What can hang from each mark
mebug: dubamid todigo
dubamid: gonu
kese: gonu pelotez
zileni: gonu sope
gonu: dubamid mebug sope zife
nevudob: kese
pelotez: mebug
sope: gonu zileni
todigo: mebug
zife: todigo

Each row was made from one small tree. Brackets hold a mark, then the marks that hang from it, in alphabetical order. Every link used is in the known rows. Write each row's tree.
Known rows
[kese [pelotez mebug]]: [ 27.7   2.8 -11.5 -12.7 -33.0   7.6  -0.1   3.4  13.3  31.1  26.5 -25.5
   5.8   9.2  12.9  28.8 -14.5 -23.9  18.6 -15.6  25.1 -20.9   3.3 -23.4
  -6.6 -18.3 -35.3]
[dubamid [gonu [mebug todigo] [sope zileni] zife]]: [ 36.6  18.5 -13.6  -1.6 -14.5  47.9   0.1  -1.0  15.2  10.2  23.6 -58.4
  13.1   4.6 -36.4  30.6 -16.5  26.9 -40.3   2.9 -22.2  -6.1  -8.6  11.1
  35.4 -11.5 -12.0]
[nevudob [kese [gonu mebug] pelotez]]: [ 22.4  15.4   6.6  32.6 -34.5  19.6   9.9   2.8  16.8  47.9  30.2  10.0
  29.0 -20.8  20.7  21.1 -17.5  -5.3  -7.6  -6.1  21.2 -24.8   3.4 -19.8
 -10.5 -25.4 -11.3]
[pelotez [mebug dubamid todigo]]: [ 26.2 -16.0  -2.7 -26.1   5.3  23.6   2.7 -20.4  22.6   4.8  12.4 -80.1
   2.9  22.3  12.5  29.5   7.0 -42.0  -2.9 -14.6   2.1 -12.5   4.0 -13.0
  -4.7 -11.2 -29.8]
[zife [todigo [mebug dubamid]]]: [ 24.8   5.3  14.6 -17.7   6.4   5.9  11.3 -21.0  22.8  14.0   9.7 -65.5
   5.8  13.4  14.2  60.3  38.9 -44.2 -16.0  -5.3 -16.3 -22.5   0.3  -6.4
 -22.0 -31.5 -33.4]
[pelotez [mebug [dubamid [gonu sope zife]] todigo]]: [ 35.8  -4.2  -3.9 -29.0  -5.4  34.6   1.1  -4.8  22.2   1.4  28.4 -75.3
  13.4  23.6  -9.1  39.2   7.9 -17.4 -21.9  -2.0 -22.1  -4.7   3.0   3.0
  36.7  -6.0 -29.2]
[kese [gonu mebug [sope zileni] [zife todigo]]]: [ 23.1  42.7  -4.8  10.2 -17.9  25.9  14.2   1.8  17.8  24.2  17.4   5.1
  27.8   4.1 -17.7  35.7 -32.0  32.1 -36.2 -14.5  -9.9 -23.5 -10.6   4.4
  17.2 -55.7  -7.7]
[mebug [dubamid [gonu zife]] todigo]: [ 26.0  -7.0  17.1  -5.3 -19.6  30.5   3.0 -13.1   9.3  19.9  25.9 -64.5
   3.6   8.2 -10.1  40.3  26.7 -26.6 -24.1   3.7 -19.1 -11.6   1.0  11.6
 -14.9  -4.8 -22.1]
[pelotez [mebug [dubamid gonu]]]: [ 26.1  -6.1  -6.6 -40.6  -9.2  23.4  10.9  -8.4  17.0  17.1  20.1 -56.2
   7.7  24.7  11.3  40.9 -10.2 -27.6  -5.2  -3.9  -7.3 -22.6   6.0   0.0
  -2.9   0.9 -29.0]
[dubamid gonu]: [ 31.4  -4.7 -12.1 -13.4 -37.5  26.5   7.2  -1.4   4.6  30.1  30.2 -26.6
   4.6   4.0   3.9  21.8  -3.4 -10.0  -8.5   5.3   0.3 -22.3   9.5  -0.6
 -11.9 -15.8 -19.5]
[gonu zife]: [ 30.7   3.6  -2.8   0.1 -39.7  26.7   7.0   1.8  10.1  37.7  31.1 -19.6
   9.0  -3.7 -11.0  26.7   8.9 -19.4   4.3  -9.6  16.3 -19.8  -2.6  -1.7
  -2.6 -27.7  -5.4]
[mebug [dubamid [gonu [sope zileni] zife]] todigo]: [ 35.1  22.4  -1.4 -10.1  -9.1  36.8   8.4 -11.4  11.5   9.3  17.5 -62.5
  16.4   2.6 -24.8  42.8  -1.4   4.7 -30.9  -5.6 -26.5 -12.8  -3.4  21.1
  30.1 -10.1 -18.0]
[nevudob [kese gonu pelotez]]: [ 22.8  12.8   8.6  28.4 -47.3   3.0  13.4   1.6   8.6  53.9  34.3  19.1
  25.7 -21.9  31.5  18.6  -8.4 -13.9   2.2 -11.3  30.4 -26.6  15.4 -22.7
 -14.6 -34.1 -19.7]
[pelotez [mebug todigo]]: [ 27.5 -23.5 -14.8 -21.8 -15.9  18.1  -1.3 -11.7  17.1  11.4  21.7 -67.5
  -3.2  23.6   8.6  15.8   1.0 -26.4  -1.1 -12.2  15.1  -9.0   7.0 -25.4
  -4.6 -21.6 -31.6]
[sope gonu]: [ 41.0   8.8 -19.6  -9.5 -41.5  29.9  11.3   0.1   6.6  35.7  15.7 -18.7
   8.0  23.3  -4.6  13.8 -15.8 -16.6   6.1 -26.6   5.0 -20.5   4.6  -0.7
 -27.9 -21.1  -1.6]
[zileni [sope [gonu dubamid zife]]]: [ 57.4  29.8 -23.0 -29.7 -32.8  37.4   5.2  -9.6  16.5  43.5  12.8   0.1
   8.4  12.8 -25.3  41.3  -3.7 -10.5  -1.5 -34.1  -7.0 -21.8  -2.5  20.8
   6.5 -10.7  10.9]
[zileni gonu]: [ 47.1   1.6 -23.8 -26.9 -20.4  20.9  13.2 -15.8   9.4  29.9  22.1 -22.0
  10.3  13.5  -3.2  16.9 -16.2 -26.4  14.8 -13.7   7.5 -25.4  12.5  -1.4
 -12.0 -23.1   0.9]
[todigo [mebug [dubamid [gonu sope]]]]: [ 42.5   9.5  -4.9 -16.6  -1.7  31.2   8.9 -10.1  20.2   7.5  19.7 -58.5
  13.8   1.4   1.9  48.6  23.0 -29.6 -18.7  13.5 -31.9 -16.4   1.7  12.8
  37.2 -17.1 -27.6]
[gonu dubamid zife]: [ 32.9  17.0  -0.3 -10.1 -28.7  35.1   2.0  -3.8  18.7  31.0  27.1 -13.1
   9.9  -1.0 -21.0  31.3   5.5 -12.8   2.5 -13.9   3.4 -18.6  -4.3   9.3
  40.8 -20.4   1.2]
[dubamid [gonu mebug [sope zileni] [zife todigo]]]: [ 34.3  35.2  -8.5 -15.6 -18.1  34.1   9.8   6.7  17.6  16.0  23.4 -35.9
  21.9  13.3 -30.7  46.7 -21.9  38.2 -41.7  -3.9 -25.6 -19.3 -10.7   7.6
  19.9 -25.3 -14.1]
[todigo mebug]: [ 28.8  -5.8  -7.3  -4.6 -17.4  14.7   5.5 -13.5  16.9  25.3  19.8 -48.9
  -2.8  -0.3   8.5  32.2  25.5 -36.6  -0.4   2.6   6.1 -17.0   2.3  -9.6
   0.6 -29.7 -23.4]
[pelotez mebug]: [ 27.1  -9.9 -19.7 -28.8 -21.4  18.6   7.0  -3.5  17.6  22.9  23.0 -39.8
   4.4  16.7  10.2  18.0 -11.6 -23.3  10.8 -13.9  20.8 -19.8   5.0 -18.8
   2.1 -21.8 -23.1]

Write each row's tree
[ 32.4  25.1   8.8 -19.1 -17.9  12.0   4.9  -9.6  25.9  22.0  13.8 -44.1
   2.2  42.6 -17.2  53.0  24.0 -17.6 -16.6 -22.9 -25.0 -12.5  -1.7   7.0
   9.9 -26.2 -15.2]
[sope [gonu dubamid [zife [todigo mebug]]]]
[ 23.4   2.0   8.8 -13.9 -40.5  12.5   6.8   1.6   7.7  31.8  34.7 -31.6
   6.6  19.2  -5.7  42.5  10.0  -0.5 -25.0  -0.5  -8.6 -20.3   4.7  -4.5
 -28.6 -27.9 -25.3]
[dubamid [gonu [zife todigo]]]
[ 54.8  23.2 -11.9 -53.2   4.8   2.4   5.6 -34.4  27.4  26.3  12.9 -34.1
   1.3  20.4 -12.7  72.2  29.2 -28.3 -13.0 -13.6 -22.2 -22.4   5.7   9.4
   7.1 -25.6  -9.6]
[zileni [gonu dubamid [zife [todigo mebug]]] sope]
[ 31.3 -16.5  -7.1  -1.5 -14.5  42.4  -4.8  -9.1  12.4  10.7  24.7 -63.1
  -1.2  12.3  -7.9  21.4  -0.4  -4.9 -30.1  12.1 -14.5  -9.7   2.4  -4.0
 -14.9  -4.3 -21.2]
[dubamid [gonu [mebug todigo]]]
[ 29.9  14.1   9.5  -1.5  -9.0  49.0   7.1  -3.6  22.4  26.1  18.3 -40.3
  17.6  -3.2 -19.1  43.3   9.3 -26.3  -5.5  -7.2  -8.4 -20.3 -18.9  12.7
  -1.8  -9.9   4.5]
[gonu [mebug dubamid] zife]
[ 49.6  28.2 -12.0  -9.9 -24.1  46.7   0.8   3.6  23.0  19.7  30.6  -6.0
  23.2  -6.8 -26.5  29.7  -4.8  -2.3  -0.1 -14.2  -3.7 -16.4  -5.3  13.2
  82.7 -30.0   4.0]
[gonu dubamid sope zife]
[ 27.1 -11.1   3.2   4.3 -22.3  42.7  -5.8  -3.1  12.6  17.9  31.6 -61.4
  -0.6  12.0 -21.2  28.4   8.9  -2.4 -32.3  12.2 -15.2  -5.2  -4.0   1.7
 -11.6  -4.2 -15.9]
[dubamid [gonu [mebug todigo] zife]]
[ 18.9  -2.2  15.0 -13.4 -25.1   1.5   6.0  -3.8  14.2  25.7  30.8 -57.1
  -3.8  22.3  -0.4  56.5  37.4 -16.9 -30.5  13.2 -17.1 -13.6   4.3  -5.4
 -20.0 -28.8 -38.0]
[dubamid [gonu [zife [todigo mebug]]]]
[ 34.6  27.6   8.8  17.1  -9.5  46.6  18.7   1.4  29.8  30.3  27.8  -6.2
  49.2 -22.0   0.3  32.6  -3.2  -6.7 -20.6  -8.2  -6.4 -19.9  -6.4   6.0
  41.8 -27.9  12.9]
[nevudob [kese [gonu [mebug dubamid] sope zife]]]
[ 37.8  28.7 -19.7 -13.5  -1.5  47.1   1.1 -19.2  21.0   9.8  -3.7 -54.4
   6.6  33.2 -33.7  22.6 -29.1  11.3 -22.2 -33.6 -22.0 -11.1  -8.3  13.9
  20.1  -0.3   2.8]
[sope [gonu dubamid [mebug todigo]] zileni]
[ 32.4  59.2 -12.4  12.7 -28.4  22.7   6.3  -4.6  11.6  27.9  14.9  39.7
  25.1 -14.1  -7.8  28.5 -43.7  18.7  -4.8 -22.3   2.7 -29.5   1.4  12.4
  65.2 -41.2 -18.0]
[kese [gonu dubamid [sope zileni]] pelotez]
[ 39.4  14.4  -2.6 -14.2 -35.5  23.2   7.0   9.7  11.5  19.6  38.3 -23.0
  18.1  12.3 -10.7  39.8   2.1  12.0 -28.1   0.0 -16.6 -17.8   3.7  -1.1
  15.3 -38.1 -20.1]
[dubamid [gonu sope [zife todigo]]]
[ 32.6  -5.1   2.6  -0.5   8.2  48.8  -0.9 -18.8  22.0   5.9  10.9 -69.5
  10.1   3.0  -7.3  32.5  12.6 -30.6 -17.2  -5.0 -13.9 -13.6  -8.1   1.0
 -13.0  -7.8 -10.7]
[gonu [mebug dubamid todigo]]
[ 57.9  37.6 -14.0 -35.3   5.4  44.2   3.6  -8.2  33.1   4.1  24.1 -20.5
  29.8  25.5 -37.5  44.3 -18.0   8.1 -15.7 -18.5 -32.7 -17.6  -5.5  10.6
  61.1 -28.0  13.0]
[zileni [gonu dubamid mebug sope [zife todigo]]]
[ 21.9   1.9  18.4 -11.3 -11.7  19.8   9.2 -11.1  17.4  26.3  22.7 -65.3
   1.4   7.0  -6.0  60.0  41.2 -39.6 -17.8  14.3 -22.1 -15.6  -2.5  16.7
   2.4  -5.6 -24.6]
[todigo [mebug [dubamid [gonu zife]]]]
[ 26.5  59.0   7.2  28.2 -15.9  36.2  11.2   0.9  16.2  32.2  12.0  12.8
  32.7 -20.1 -20.4  46.2 -25.9   8.7 -15.1 -14.4 -10.2 -26.6 -18.8  22.1
  27.5 -29.5  -9.7]
[kese [gonu [mebug dubamid] [sope zileni] zife] pelotez]
[ 32.2  64.6   2.0  25.2 -21.8  33.4   9.7   4.5  27.6  36.5  24.8  21.9
  44.4 -26.1 -16.7  38.2 -34.4  32.3 -17.4 -19.4   2.3 -20.5  -9.5   7.6
  83.9 -23.0   4.5]
[nevudob [kese [gonu dubamid mebug [sope zileni] zife] pelotez]]
[ 26.4  -2.3   7.1 -18.8  -5.1  19.9   9.3 -18.2  16.8  19.8  16.6 -65.9
   0.2   6.8   8.0  51.0  33.0 -40.5 -16.4  14.2 -22.6 -19.8   4.5   9.7
  -2.5  -6.1 -30.3]
[todigo [mebug [dubamid gonu]]]
[ 41.7   5.2   5.0  -4.7 -15.9  42.3   1.8  -5.6  13.8   9.1  30.0 -56.8
  16.1   3.7 -15.8  38.5  18.2 -14.6 -26.9   4.2 -27.5  -8.5   0.8  14.7
  28.1 -13.7 -19.8]
[mebug [dubamid [gonu sope zife]] todigo]
[ 36.0   1.4  -6.7  -5.1   2.4  50.2 -10.4 -17.1  25.7   2.5  16.1 -51.8
   4.7   8.0 -18.6  23.4   4.2  -9.0 -17.8  -7.4 -12.6  -9.6  -5.8  -0.9
  34.8 -10.8  -5.1]
[gonu dubamid [mebug todigo]]
[ 22.4   9.4  20.8 -19.2 -23.5  16.1  12.0  -5.4  12.1  25.3  25.9 -43.9
  13.4  17.7  -5.1  58.1  15.3 -15.1 -26.2  -3.7 -21.3 -23.4   0.3   7.9
 -27.7 -17.4 -22.4]
[mebug [dubamid [gonu [zife todigo]]]]
[ 25.0  15.9  11.5  12.7 -15.7  15.9  -0.6  -3.5  18.9  17.6  25.4 -20.9
  19.6   9.1   4.1  37.4  -0.5 -24.2  -8.2 -12.0   0.1 -10.8  -0.3  -4.0
  22.9 -34.7 -37.5]
[kese [gonu sope zife] [pelotez [mebug dubamid todigo]]]
[ 44.5  33.8 -28.2 -43.5  -3.9  23.6  14.6 -27.6  15.3  24.6   6.9 -21.4
  11.9  15.9 -20.9  27.7 -39.8  -1.7   7.4 -27.6  -3.4 -29.4   7.9  15.3
  36.9 -13.1   7.3]
[sope [zileni [gonu dubamid]]]
[ 31.2  33.0  -0.1 -16.6  -1.7  25.6  14.6  -9.1  19.6  16.8  15.4 -61.4
  13.6  -1.2 -19.0  62.2  15.1  -9.8 -25.1   4.4 -29.6 -16.5  -7.6  25.6
  45.2 -11.3 -24.0]
[todigo [mebug [dubamid [gonu [sope zileni] zife]]]]
